What can hang from each mark
k_587: k_14 k_590
k_357: k_340 k_590
k_590: k_234 k_357 k_587 k_615
k_615: k_590
k_14: k_587 k_710
k_234: k_340 k_590
k_710: k_14 k_590
k_340: k_357

Every row comes from one small tree of marks. The marks that hang from a mark follow it in brackets, in the order of their numbers. Every link used is in the known rows. Which tree was each row made from?
Known rows
k_14[k_587[k_590[k_357]] k_710]: [-13.2 -1.9 -3.8 -2.2 12.0 14.2 18.0 -12.7 -4.4 -9.8 -11.7 -4.3 -0.5 10.0 4.8 -1.7 17.8 16.1 16.6 7.1 -25.2 -0.2 -23.7 -17.6 10.8]
k_710[k_14[k_587[k_590]]]: [-15.6 -10.2 3.1 0.1 17.5 5.5 14.4 -11.7 -1.8 -3.6 -16.7 1.4 -2.1 14.0 6.3 4.5 14.2 19.7 9.7 3.1 -20.3 5.4 -32.4 -20.3 2.7]
k_14[k_587[k_590] k_710]: [-11.0 -5.0 -7.4 4.8 10.2 11.9 -1.3 -12.9 -4.8 -5.7 -13.2 1.0 -4.3 13.2 2.1 -3.8 20.8 16.6 16.9 9.5 -21.4 -1.7 -24.2 -17.5 7.3]
k_710[k_14[k_587[k_590[k_234[k_340] k_615]]]]: [-11.1 -11.5 4.4 10.3 0.7 3.8 -2.5 -4.9 -6.6 2.8 -19.5 5.3 1.4 18.2 6.0 12.2 10.5 19.4 14.3 -0.3 -16.8 18.6 -39.5 -16.8 -1.2]
k_234[k_340 k_590[k_587[k_14[k_710]] k_615]]: [15.4 -7.1 -11.9 -0.9 8.9 10.7 -25.5 -14.3 -23.5 -17.9 -14.2 3.9 -3.7 2.5 0.1 20.1 13.0 15.4 11.0 2.7 -14.5 5.9 -40.4 -20.3 -7.5]
k_14[k_587[k_590[k_234 k_615]]]: [-21.4 -11.3 -3.6 13.6 -4.1 4.1 -7.8 -1.6 -4.8 4.5 -13.9 0.8 4.8 16.9 2.7 8.8 3.8 15.1 10.2 2.4 -20.4 9.8 -17.9 -16.5 -1.7]
k_14[k_587 k_710[k_590[k_234]]]: [-4.4 -10.6 -3.7 25.2 9.1 4.2 9.6 -12.7 -11.3 4.0 -10.0 -0.9 -9.7 15.0 3.3 3.9 23.5 12.2 7.5 4.2 -26.0 13.2 -10.6 -23.5 -5.5]
k_587[k_14 k_590]: [-11.4 -7.8 -7.2 -14.2 11.1 8.2 -12.3 -11.5 -3.5 -3.8 -15.9 0.8 1.9 5.7 -1.7 7.6 -1.6 15.7 -2.9 6.9 -19.0 -10.5 -21.7 -21.7 -7.7]
k_357[k_340 k_590[k_234 k_587[k_14] k_615]]: [-17.9 -21.8 6.4 -6.4 -14.5 -1.4 24.6 4.5 -13.7 0.2 -9.0 -2.0 0.9 8.0 -2.9 12.0 -18.7 7.8 -6.6 0.4 -20.3 -6.8 -0.6 -26.7 -24.5]
k_14[k_587 k_710]: [-12.7 -7.9 -6.5 9.7 17.9 10.2 16.8 -16.5 -9.9 -2.7 -12.2 0.5 -10.9 11.2 4.7 -0.2 16.2 13.0 12.5 9.4 -17.3 -3.0 -20.2 -20.8 3.3]
k_234[k_340[k_357] k_590[k_587]]: [15.3 -10.9 -12.9 7.6 31.0 6.7 -14.3 -15.8 -7.1 -4.9 -14.5 4.6 -12.6 0.0 5.9 24.5 13.1 13.0 12.5 6.3 -12.7 -12.0 -30.4 -25.8 7.9]
k_615[k_590[k_234[k_340] k_357 k_587[k_14]]]: [-2.6 -9.9 -9.6 -7.2 15.0 7.3 -20.0 -12.8 -21.7 -9.6 -13.2 -2.7 3.6 5.6 1.5 20.8 7.0 10.8 -13.1 3.4 -19.0 -9.5 -29.1 -28.7 -9.9]
k_615[k_590[k_234[k_340] k_587[k_14[k_710]]]]: [4.0 -8.8 -13.8 1.6 10.8 9.2 -43.5 -16.5 -25.9 -12.7 -13.4 2.4 -3.4 9.4 -2.1 12.0 24.6 12.0 -5.4 7.2 -16.2 -7.2 -30.5 -28.0 -7.7]
k_615[k_590[k_587]]: [-8.4 -12.5 -11.0 0.3 30.5 5.7 -4.2 -14.0 -15.5 -11.6 -10.3 -4.1 -3.1 3.5 5.3 14.2 12.2 10.0 -7.9 5.8 -14.7 -21.5 -25.3 -26.3 1.5]
k_590[k_587 k_615]: [-4.0 -14.8 -2.5 1.8 14.8 4.0 18.8 -4.9 -11.2 -5.0 -8.9 -2.9 -4.5 3.0 6.8 15.8 -4.9 12.0 3.6 3.5 -15.2 -4.2 -20.8 -21.4 0.2]
k_587[k_14[k_710] k_590[k_234 k_357[k_340]]]: [-12.4 -6.1 -1.5 -11.4 -3.1 6.7 3.9 -8.2 -5.4 -5.7 -9.1 -4.5 1.8 10.4 -1.1 2.3 8.4 10.6 13.9 0.2 -25.9 -0.8 -13.5 -24.8 -3.4]
k_340[k_357[k_590[k_234 k_587 k_615]]]: [-17.7 -18.9 5.4 7.9 2.2 2.8 16.9 1.2 -7.2 1.9 -12.1 -1.3 -5.9 3.6 2.9 16.9 -5.7 11.1 -3.7 5.9 -19.3 -9.5 4.2 -27.0 1.1]
k_340[k_357[k_590]]: [-23.5 -13.5 1.6 -2.0 23.2 7.5 31.1 -11.1 0.3 3.9 -16.3 -0.2 -11.0 -1.1 3.5 9.4 -5.9 10.6 -6.0 12.3 -14.7 -30.2 0.3 -25.5 3.3]
k_340[k_357]: [-13.4 -10.6 -4.3 1.9 28.8 6.2 16.4 -15.6 1.7 2.8 -14.2 0.7 -12.7 0.4 7.3 15.2 -0.2 11.4 5.8 7.7 -13.6 -16.2 -9.1 -25.8 9.0]
k_340[k_357[k_590[k_234]]]: [-25.5 -16.0 1.3 7.8 16.4 4.0 15.9 -6.9 -0.9 11.0 -16.0 0.5 -9.9 5.0 1.4 10.0 0.3 9.0 -7.3 11.2 -16.3 -23.8 6.0 -28.4 2.4]
k_357[k_340 k_590[k_234 k_587 k_615]]: [-17.0 -23.0 5.8 5.0 -4.9 -2.1 38.0 6.5 -10.7 4.3 -7.0 -4.0 -2.4 9.2 1.9 9.4 -11.0 5.4 1.5 1.4 -17.4 -14.6 -2.3 -24.7 -10.7]
k_357[k_340]: [-13.7 -15.0 -4.0 -0.8 21.1 1.1 38.7 -10.5 -1.8 5.1 -9.4 -2.0 -9.9 5.7 6.7 7.3 -6.0 5.5 11.4 3.3 -11.8 -20.4 -16.0 -23.9 -1.9]

Write each row's tree
[-20.7 -10.0 2.5 -12.8 -11.3 2.4 13.3 -0.8 -3.4 -2.0 -10.3 -4.7 9.3 7.9 1.3 14.1 -14.9 10.8 8.8 -6.0 -23.4 4.4 -13.0 -21.3 -10.2] => k_587[k_14 k_590[k_234 k_357[k_340] k_615]]
[-3.8 -7.8 -6.4 0.1 15.2 7.7 -3.9 -6.6 -2.0 6.8 -15.4 -1.8 0.9 9.1 4.1 9.0 8.6 12.0 7.6 6.9 -18.0 -12.7 -29.5 -20.1 7.4] => k_587[k_590[k_234[k_340] k_357]]
[-10.0 -13.5 16.7 -3.6 17.0 -1.2 82.5 -8.7 -4.0 -5.4 -8.5 -9.5 -3.2 0.0 13.5 20.0 -10.4 11.4 10.4 -12.9 -22.5 12.8 -20.7 -22.6 -6.0] => k_710[k_14 k_590[k_357[k_340] k_615]]
[-27.6 -13.4 5.3 -1.1 13.5 7.7 36.9 -7.0 -1.8 1.5 -16.1 -0.8 -6.5 -2.6 4.4 15.1 -16.0 11.6 -3.3 7.8 -13.3 -19.7 0.0 -21.6 2.2] => k_340[k_357[k_590[k_615]]]
[14.6 -11.3 -3.2 9.2 20.2 6.2 19.2 -12.5 -12.5 -8.8 -6.3 -4.6 -12.0 3.0 4.7 7.2 19.7 12.6 5.2 4.9 -24.7 0.3 -16.5 -24.8 0.0] => k_14[k_710[k_590[k_587]]]
[-13.6 -5.0 -3.2 -21.7 13.2 10.3 6.4 -11.1 -3.0 -6.6 -14.6 -4.4 5.4 2.3 0.8 9.9 -5.3 15.4 -2.5 4.5 -22.9 -8.5 -20.8 -21.7 -4.0] => k_587[k_14 k_590[k_357]]
[-8.8 -14.5 0.9 4.4 8.6 2.9 20.8 -0.4 -12.7 -2.1 -7.7 -7.9 0.2 6.0 7.3 18.4 -0.7 10.2 2.2 -0.3 -21.1 3.2 -15.3 -23.7 3.8] => k_590[k_234 k_357 k_587 k_615]
[-7.1 -13.7 7.1 10.0 23.5 1.5 42.3 -15.7 -6.6 -0.5 -14.3 -1.4 -8.8 9.8 8.8 11.7 9.5 16.9 1.4 -1.0 -22.8 15.4 -23.2 -23.7 -9.7] => k_710[k_14[k_587] k_590]
[-7.9 -10.5 2.9 16.1 4.0 2.6 48.6 -10.2 -7.7 1.3 -4.6 -6.7 -7.6 13.1 6.3 4.6 12.4 7.8 17.5 -3.3 -29.9 13.4 -6.2 -24.4 -6.6] => k_14[k_587 k_710[k_590[k_234 k_357[k_340]]]]
[-15.5 -13.1 13.9 13.6 8.1 0.0 50.7 -7.1 -9.8 0.4 -12.2 -6.3 0.0 10.9 11.0 19.8 4.4 16.2 2.8 -8.8 -27.8 32.2 -18.4 -22.5 -8.2] => k_710[k_14[k_587] k_590[k_234 k_357 k_615]]
[-6.4 -9.2 -6.3 -3.5 -6.1 6.4 -29.8 -4.2 -8.1 3.4 -18.5 4.5 5.1 9.9 -1.9 15.2 -6.0 15.1 2.0 3.6 -15.0 2.7 -28.5 -18.1 -10.8] => k_587[k_14 k_590[k_234[k_340] k_615]]
[-21.1 -11.8 0.1 4.6 13.0 3.9 24.7 -4.4 -8.8 3.9 -11.5 -6.6 0.1 5.7 8.0 17.3 -3.6 9.1 2.2 0.5 -16.9 -2.4 -14.5 -21.6 4.0] => k_590[k_234 k_357 k_615]
[-9.1 -17.1 3.7 2.1 2.4 -1.2 41.0 2.3 -9.5 -0.3 -3.6 -8.5 -1.3 6.9 8.6 17.0 -8.0 6.0 12.5 -5.3 -20.6 1.8 -11.7 -24.8 -0.5] => k_590[k_234 k_357[k_340] k_587 k_615]
[-8.9 -0.8 -4.4 -18.6 10.1 14.5 2.3 -14.4 -6.8 -13.5 -13.2 -4.6 2.2 2.9 0.0 3.1 9.4 16.3 5.5 6.4 -24.3 -4.5 -22.6 -21.1 2.3] => k_587[k_14[k_710] k_590[k_357]]
[-17.2 -11.5 -4.4 7.2 3.5 3.2 -11.0 -1.6 -3.7 4.4 -13.8 -1.1 3.1 10.9 2.9 11.4 4.4 12.9 7.2 2.8 -16.9 -1.6 -19.4 -18.4 3.6] => k_587[k_590[k_234 k_615]]
[5.6 -13.7 1.0 -1.8 7.6 1.4 14.7 -6.6 -13.7 -3.5 -7.7 -7.4 -0.5 4.0 1.4 19.2 0.8 12.2 -12.2 -1.2 -31.1 11.0 -7.5 -30.1 -17.1] => k_710[k_590[k_234 k_357 k_587[k_14]]]
[-4.3 -5.5 2.9 2.7 16.2 9.2 46.1 -12.5 -10.4 -9.1 -8.5 -9.4 -4.3 -2.5 8.8 12.9 3.7 12.3 7.4 -1.3 -23.5 7.3 -15.3 -18.7 2.4] => k_14[k_710[k_590[k_357 k_615]]]
[4.1 -13.4 -2.2 1.6 -2.0 4.3 -17.9 -6.2 -10.8 0.4 -15.0 5.2 -5.7 3.8 2.0 27.1 -8.6 14.7 2.1 2.8 -16.5 8.4 -14.5 -26.6 -8.1] => k_590[k_234[k_340[k_357]] k_587[k_14] k_615]
[18.0 -4.3 -11.7 -9.1 20.1 12.9 -11.6 -17.9 -20.9 -18.2 -12.8 -0.7 -4.3 0.7 1.2 16.6 18.4 14.2 8.9 4.6 -19.8 -2.0 -39.2 -24.4 -2.9] => k_234[k_340 k_590[k_357 k_587[k_14[k_710]]]]
[0.3 -15.0 0.2 -3.0 18.9 8.7 22.1 -8.1 -4.6 0.4 -15.3 2.7 -12.6 -0.9 3.3 12.5 -5.0 11.9 -2.7 13.8 -14.5 -27.1 -11.1 -25.7 1.1] => k_234[k_340[k_357[k_590[k_587]]]]
[-11.8 -12.6 -4.6 -8.1 25.8 3.9 34.6 -11.4 -12.1 -14.0 -4.7 -9.7 -0.9 1.7 8.6 14.7 2.0 5.5 1.2 -1.7 -18.8 -20.9 -20.8 -27.1 0.5] => k_615[k_590[k_357[k_340] k_587]]
[-13.1 -17.3 2.7 -4.0 2.2 3.8 -0.9 -4.5 -8.3 0.7 -14.0 1.1 -6.0 4.4 -3.6 14.4 -4.2 12.3 -15.1 9.5 -22.8 -12.5 6.8 -32.7 -11.3] => k_340[k_357[k_590[k_234 k_587[k_14]]]]
[-5.5 -17.3 -2.7 11.4 7.2 0.4 2.4 -0.5 -13.0 1.9 -9.0 -2.4 -3.5 9.1 5.4 16.5 2.3 10.7 2.6 1.9 -16.6 1.7 -15.7 -24.1 -0.3] => k_590[k_234 k_587 k_615]
[-7.6 -7.4 -2.8 0.5 5.9 7.9 1.6 -2.3 -4.5 3.6 -15.2 -2.3 5.1 7.5 5.6 14.6 -0.4 12.6 10.4 2.6 -16.9 -2.9 -30.5 -15.9 6.3] => k_587[k_590[k_234[k_340] k_357 k_615]]
[-12.0 -20.3 -0.2 7.0 12.0 2.0 13.9 0.1 -11.6 6.0 -11.3 -3.0 -5.5 9.5 -0.3 5.3 6.7 8.8 -11.2 10.9 -18.8 -22.0 -5.8 -27.7 -4.8] => k_357[k_590[k_234 k_587]]
[-0.9 -4.4 -0.3 -8.3 16.0 10.4 29.7 -18.4 -11.9 -10.7 -10.4 -6.8 -4.5 -1.4 2.7 10.2 4.9 13.8 -2.9 1.6 -27.5 4.2 -12.6 -24.6 -10.1] => k_587[k_14[k_710[k_590[k_357]]]]
[-25.3 -11.1 2.7 4.5 -9.3 2.3 31.1 1.1 -0.9 2.2 -8.6 -4.9 7.1 15.2 5.9 9.4 -6.9 10.4 20.5 -5.2 -24.1 9.2 -14.4 -17.4 -1.8] => k_14[k_587[k_590[k_234 k_357[k_340] k_615]]]
[6.3 -8.4 -2.4 9.2 -2.3 6.6 -7.9 -11.7 -17.4 0.0 -14.7 2.0 -4.7 5.9 -0.1 16.0 4.6 13.6 3.0 0.9 -19.3 15.3 -19.8 -20.9 -17.4] => k_587[k_14[k_710[k_590[k_234[k_340] k_615]]]]
[-4.2 -13.6 3.9 -12.4 -0.4 9.4 14.3 -5.7 -10.6 -6.1 -17.1 4.2 -4.6 -3.4 -0.4 20.6 -22.0 15.1 -8.1 8.3 -16.0 -11.2 -10.8 -23.5 -13.8] => k_234[k_340[k_357[k_590[k_587[k_14] k_615]]]]
[-14.2 -15.1 -4.8 1.8 18.2 0.3 17.4 -7.2 -13.8 -7.4 -4.3 -9.1 0.3 7.8 7.0 15.2 8.1 4.3 1.0 -2.6 -20.6 -15.5 -16.1 -30.0 0.1] => k_615[k_590[k_234 k_357[k_340] k_587]]
